Each row was made from one path, in order. Every step used is in the known rows, and no mark comes twice. Write each row's path.
Known rows:
miki-mozi-dusez-kivima-figo: [ 0.067  1.105 -2.416  3.209 -3.030  1.221 -2.342 -0.234 -1.943  0.283
  0.594  0.813 -3.957 -1.000 -4.599  3.099 -1.481  2.465 -1.927 -3.721
  1.435  1.493]
pemov-kibor-mozi-figo: [-1.413 -6.373  0.494  2.395  1.060  4.018 -4.419  1.084 -3.105 -1.306
  3.487  1.016 -1.206  1.775 -1.404  5.420 -2.537  6.359  1.379 -0.584
 -2.552 -2.942]
mozi-figo-kivima: [-0.644 -1.634 -3.150 -1.496 -1.594  3.674 -1.757  0.436 -1.858 -2.297
  1.689  0.456  0.839 -1.000  1.362  1.905  0.576  1.924 -1.654 -2.184
 -2.037 -2.386]
kivima-miki-mozi: [ 1.126 -2.416  1.550  1.647 -3.646 -0.161  1.319  2.377 -1.427  1.159
  1.411 -0.348 -1.429 -1.543 -1.599  0.754 -1.932  0.948  0.016 -0.538
 -0.573 -0.883]
dusez-kivima-figo: [-0.511  2.953 -4.398 -0.973 -0.090 -0.359  1.758  0.692  0.604 -0.043
 -1.320  0.334 -2.722 -2.018 -1.693 -3.188 -0.884 -0.590  1.955  0.218
  0.022  1.191]
dusez-kivima-miki-mozi: [ 2.116 -0.674 -0.740  1.732 -2.437  2.170  1.024  3.863 -1.178  0.196
  1.086 -0.786 -3.011 -3.218 -2.113  0.389 -1.373  0.859  0.498 -1.576
 -2.658 -0.827]
kibor-mozi: [-1.336 -1.757 -0.271  3.577  2.301  0.753 -1.516  0.235 -0.124 -0.383
  0.706  2.241 -0.969  1.397 -1.041 -0.131 -1.275  2.214  1.483  0.008
 -0.649  1.378]
dusez-kivima-kibor-mozi: [ 0.837 -1.082 -2.309  4.505  3.878  3.803 -2.167  4.587 -0.952  0.418
  1.276  1.373 -3.083 -1.533 -2.768 -2.146 -2.569  3.557  1.864  1.828
 -2.554  2.339]
figo-kivima-dusez: [-2.194  0.934 -6.170 -0.267 -3.010  1.690  3.243  1.777 -0.767 -0.158
 -1.331  3.038  1.221 -0.382  0.158 -2.399  0.388  1.394  0.896  0.107
 -0.718  0.947]
kivima-miki-mozi-dusez: [ 1.617 -3.055  1.199  3.496 -3.441  1.951 -0.868  1.846 -2.263 -0.132
  1.933 -0.543 -1.472 -0.416 -1.941  4.027 -1.661  3.326 -2.597 -3.306
 -0.381 -0.905]
mozi-figo: [-0.198 -2.118  0.571 -1.456 -0.690  1.242 -4.113  0.277 -1.753  0.236
  2.342 -0.545 -1.147  0.444  0.632  2.249  0.369  1.328 -0.920 -1.187
 -1.735 -1.541]
figo-kivima-kibor-mozi-miki: [-0.858  0.151 -3.785  5.354  3.009  1.733 -2.702  0.538 -3.202 -0.018
  3.758  2.355 -0.076 -2.201 -2.099 -0.858 -2.128  3.488  0.295  0.455
 -1.176  1.058]
mozi-dusez-kivima-figo: [-0.162  2.409 -4.241  0.636  0.129  1.533 -0.536 -0.275 -0.239 -1.015
 -1.311  0.131 -2.382 -0.722 -2.339  0.098 -0.649  1.599 -0.635 -2.423
  0.300  1.143]
figo-kivima: [-0.269  0.262 -3.815 -0.487 -0.854  2.285  2.340  0.131 -0.196 -2.467
 -0.876  0.820  1.911 -1.723  0.756 -0.413  0.231  0.631 -0.967 -1.471
 -0.347 -1.059]
pemov-miki-mozi-dusez-kivima-figo: [ 1.278  0.249 -1.015  1.798 -3.870  3.690 -2.664 -1.199 -3.088 -1.720
  1.700 -0.305 -4.003  0.557 -3.635  3.583 -3.629  0.882 -0.785 -1.962
 -0.416  0.218]
dusez-kivima: [ 1.101  1.874 -1.788 -0.006  1.370  2.593 -0.400  1.527  0.445 -0.742
 -0.562 -0.686 -1.229 -1.711 -0.268 -0.521  0.380 -0.004  0.257 -1.440
 -2.142  0.040]
pemov-miki-mozi-figo-kivima: [ 0.896 -3.670  0.654 -0.683 -5.852  5.905 -3.796 -0.747 -4.528 -2.457
  4.507 -0.075 -0.634  0.089  0.224  5.277 -1.903  1.193 -1.815 -1.968
 -2.794 -3.227]
dusez-kivima-miki-mozi-figo-pemov: [ 3.161 -4.322  2.031  1.613 -3.999  2.389 -0.522 -0.151 -4.335 -0.349
  3.810  0.115 -1.350 -4.370 -0.659  2.440 -1.034  2.823  1.228 -3.767
 -4.887 -3.626]
miki-mozi-dusez-kivima-kibor: [ 3.050 -0.991  0.081  4.606 -1.108  4.547 -4.430  3.851 -3.233  1.168
  2.383 -0.440 -3.393 -2.068 -4.070  4.464 -1.996  4.471 -3.260 -1.939
 -0.829  1.611]
figo-pemov-kibor-kivima-miki: [ 4.673 -3.881  0.212  2.161 -3.069  1.205  6.217  0.560 -1.192 -2.280
  2.467  1.866  1.561 -6.095  2.528 -0.250 -1.873  4.308  4.024  1.056
 -2.235 -6.226]
mozi-dusez-kivima-figo-pemov: [ 0.921  0.732 -2.459  2.436 -0.751  0.846  1.999 -4.070 -2.043 -2.150
 -0.688  1.799  0.200 -2.070 -1.776 -0.046 -0.436  2.237  1.248 -3.402
 -0.115 -0.515]
miki-mozi-dusez-kivima-figo-pemov: [ 1.204 -0.370 -0.692  4.682 -3.788  0.490  0.296 -4.462 -3.592 -0.824
  1.334  2.316 -1.296 -2.325 -3.924  3.108 -1.497  3.128 -0.102 -4.333
  0.799  0.100]

Write each row's path:
[ 1.001 -2.985  2.667  1.026 -6.567 -1.916  2.464 -5.881 -4.184 -0.366
  2.739  1.915 -0.307 -0.423 -2.232  0.644 -3.752 -0.679  3.480  1.376
  1.257 -1.074]  kivima-figo-pemov-miki-mozi
[ 0.626 -3.006 -1.509  2.869  3.171  5.066 -5.862  5.046 -2.700  0.728
  3.567  0.715 -4.073 -1.112 -2.153 -0.135 -2.228  4.993  0.961  0.731
 -4.257  0.897]  dusez-kivima-kibor-mozi-figo
[-0.076 -3.757  2.682  1.081 -3.779  0.788 -5.526 -0.429 -3.511  1.683
  4.187  0.181 -2.613  0.275 -1.568  5.190 -0.403  2.316 -1.767 -1.715
 -0.738 -1.183]  miki-mozi-figo
[-1.678 -5.106 -1.055  4.436 -0.777 -0.989  4.049 -3.783 -2.809 -1.866
  1.118  3.901  1.061 -0.390 -2.653  0.263 -4.104  4.808  5.586  1.128
  1.263 -1.719]  kivima-figo-pemov-kibor-mozi
[ 0.924 -6.810  1.712  4.800  1.097  1.537 -3.130 -0.702 -4.491  0.579
  4.791  2.797 -0.227 -0.486 -0.821  0.345 -2.556  5.607  2.641  1.261
 -2.604 -0.787]  kivima-kibor-mozi-figo-pemov
[ 0.070 -3.081 -4.360  5.947  1.665  5.462 -1.321  2.537 -2.126 -2.273
  1.189  2.566  0.504 -0.284 -1.687  1.194 -2.828  6.362 -2.161 -0.761
 -0.665  1.394]  figo-kivima-kibor-mozi-dusez
[ 3.597 -6.223  1.151  1.900 -6.047  2.979 -1.949  4.014 -2.773  0.624
  5.431  0.129 -3.837 -4.053  0.482  4.993 -2.649  5.980  0.423 -0.049
 -2.682 -5.673]  pemov-kibor-kivima-miki-mozi-figo
[-0.783 -0.676 -0.055  5.606  3.672 -0.910 -5.150  0.208 -3.332  2.178
  4.658  1.367 -2.088 -0.298 -3.146 -0.618 -2.287  2.634  0.986  1.697
 -0.711  2.123]  kivima-kibor-mozi-miki
[ 3.158 -3.878  5.356  3.969 -4.728  2.600 -1.970 -5.654 -5.325 -2.683
  3.670  1.118  0.939  1.220 -0.996  6.838 -2.528  2.213 -1.072 -3.052
 -1.044 -2.334]  figo-pemov-miki-mozi-dusez
[ 2.737 -1.259 -0.785  1.378 -1.683  1.851  1.206  1.640  0.409 -1.203
  1.729  1.234 -0.749 -3.093  1.340  2.148 -0.920  3.508  1.195  1.556
 -0.191 -3.513]  pemov-kibor-kivima
[-1.449 -2.154  0.344  4.851  2.773  0.671 -3.903 -1.897 -3.425 -0.667
  4.402  1.314 -0.054  0.353 -2.984  4.258 -2.299  4.099  1.386 -1.442
 -1.073 -1.612]  pemov-kibor-mozi-miki
[ 2.070 -6.215  3.703  1.883 -5.387 -0.024 -0.137 -1.688 -4.668  0.325
  4.448  0.460 -0.183 -2.497 -0.466  2.703 -1.198  3.008  0.959 -2.452
 -2.801 -3.802]  kivima-miki-mozi-figo-pemov
[ 4.524 -6.154  0.643  0.768 -3.653  2.667  2.190  0.557 -2.581 -1.885
  4.229  1.115  0.405 -5.281  3.372  2.001 -1.297  5.825  3.140  0.094
 -3.886 -8.037]  mozi-figo-pemov-kibor-kivima-miki
[-2.281 -2.571 -3.310  0.839 -6.845  2.649 -2.080  1.598 -4.200  1.390
  2.677  2.772 -1.282 -0.232 -1.321  2.782 -0.421  3.851 -0.974 -2.051
 -1.363 -0.176]  miki-mozi-figo-kivima-dusez
[-1.979 -2.592 -0.376  5.130  0.548 -2.790  0.770 -6.741 -4.616 -0.713
  3.927  3.601  1.296 -0.687 -3.629  1.378 -3.161  4.081  5.076 -0.293
  0.603 -2.069]  kivima-figo-pemov-kibor-mozi-miki
[-0.635 -5.613  1.923  4.118  0.521  0.937 -2.782 -3.827 -3.430 -1.052
  3.415  3.141  0.153  0.539  0.379  1.942 -0.847  4.559  2.418 -1.968
 -2.782 -1.722]  kibor-mozi-figo-pemov
[ 2.118  0.629 -2.700 -0.678  0.770  2.653  2.619  3.981  0.339 -1.159
 -0.631 -1.567 -1.304 -3.246  0.135 -2.862 -0.561 -0.132  1.530 -1.081
 -4.101 -0.997]  dusez-kivima-miki
[-1.211 -4.686 -0.270  3.771  1.609  2.774 -0.255  1.185 -1.554 -1.537
  1.279  1.563  0.130  1.443 -1.946  3.055 -2.953  4.870  1.941  0.472
 -0.461 -1.257]  pemov-kibor-mozi
[ 0.512 -6.467  1.523  6.835  1.193  3.718 -0.077 -3.633 -3.791 -3.591
  2.431  2.792  2.834  1.171 -1.627  6.241 -2.729  7.949  1.083 -3.041
 -0.924 -3.069]  figo-pemov-kibor-mozi-dusez
[ 3.817 -1.728  0.288  4.758 -4.721  1.293 -0.720  2.337 -0.491  0.038
  2.979  1.239 -3.714 -3.042  0.184  3.065 -1.201  4.574 -2.301 -2.254
 -0.542 -1.506]  kibor-kivima-miki-mozi-dusez
[-1.592  0.480 -4.624  4.689  2.100  2.266 -1.466 -0.217 -0.394 -1.822
 -0.520  2.239 -3.566  0.678 -3.844  0.111 -2.290  3.915  0.729 -2.607
 -0.275  2.567]  kibor-mozi-dusez-kivima-figo
[ 1.893 -4.423  3.823 -1.255 -2.699  2.590 -2.113 -4.653 -4.573 -2.229
  4.094  0.190  1.263  0.230  2.196  2.675 -1.200  0.338  2.101 -0.494
 -3.838 -4.293]  mozi-figo-pemov-miki
[ 1.529 -7.683  4.407  2.245 -5.115  1.939 -2.240 -3.275 -6.333 -0.480
  5.311  0.948  1.021 -1.423 -1.547  8.309 -1.970  5.725  0.633 -2.408
 -1.222 -5.528]  miki-mozi-figo-pemov-kibor
[ 1.224 -3.356  2.722  3.098 -6.273  0.460 -0.034 -6.521 -5.073 -1.683
  3.060  1.758 -0.331  0.824 -2.516  4.264 -3.798  1.429  0.762 -1.278
  1.450 -1.373]  kivima-figo-pemov-miki-mozi-dusez
[-0.347 -2.563 -4.527  4.173  1.686  3.509  0.731  3.060 -1.411 -1.129
  1.125  2.653  0.206 -1.497 -1.278 -2.175 -2.971  4.079  0.619  1.901
 -1.012  1.728]  figo-kivima-kibor-mozi
[ 0.676 -1.852  2.211  4.003 -2.883  1.658 -4.003 -1.146 -2.325  0.009
  2.439  0.378 -1.129  1.176 -2.473  6.528 -1.039  3.277 -3.788 -3.705
  1.320  0.419]  miki-mozi-dusez
[ 2.246 -2.375  3.224  0.304 -1.858  0.994  1.883 -4.760 -2.985 -2.792
  1.409  0.464  2.431  0.150  1.702  0.553 -1.496 -0.964  2.801  0.747
 -2.027 -2.679]  figo-pemov-miki
[-0.533 -5.011 -0.243  5.638  1.998  4.805 -2.568  0.331 -2.261 -2.665
  1.377  1.301  0.369  2.397 -2.504  6.451 -2.795  7.280 -0.617 -2.184
 -0.523 -1.796]  pemov-kibor-mozi-dusez
[ 1.978 -2.867  3.695  2.539 -3.750  3.853 -4.489 -2.041 -3.738 -1.665
  2.954 -0.523 -1.308  2.157 -1.819  7.031 -2.546  1.370 -2.629 -2.201
 -0.481 -0.755]  pemov-miki-mozi-dusez
[ 2.585 -3.584  5.378  2.230 -4.920  0.534  0.492 -5.122 -4.506 -1.317
  3.257  1.116  0.909 -0.036 -0.726  3.403 -2.729  0.011  1.606 -0.263
 -1.060 -2.219]  figo-pemov-miki-mozi
[ 0.675  2.066 -3.438  0.627 -2.715 -2.695  2.179 -0.211  2.069  0.927
 -0.295  2.767 -3.662 -2.827  0.656 -3.752 -0.722  0.534  2.434  2.811
  2.219  0.467]  kibor-kivima-figo
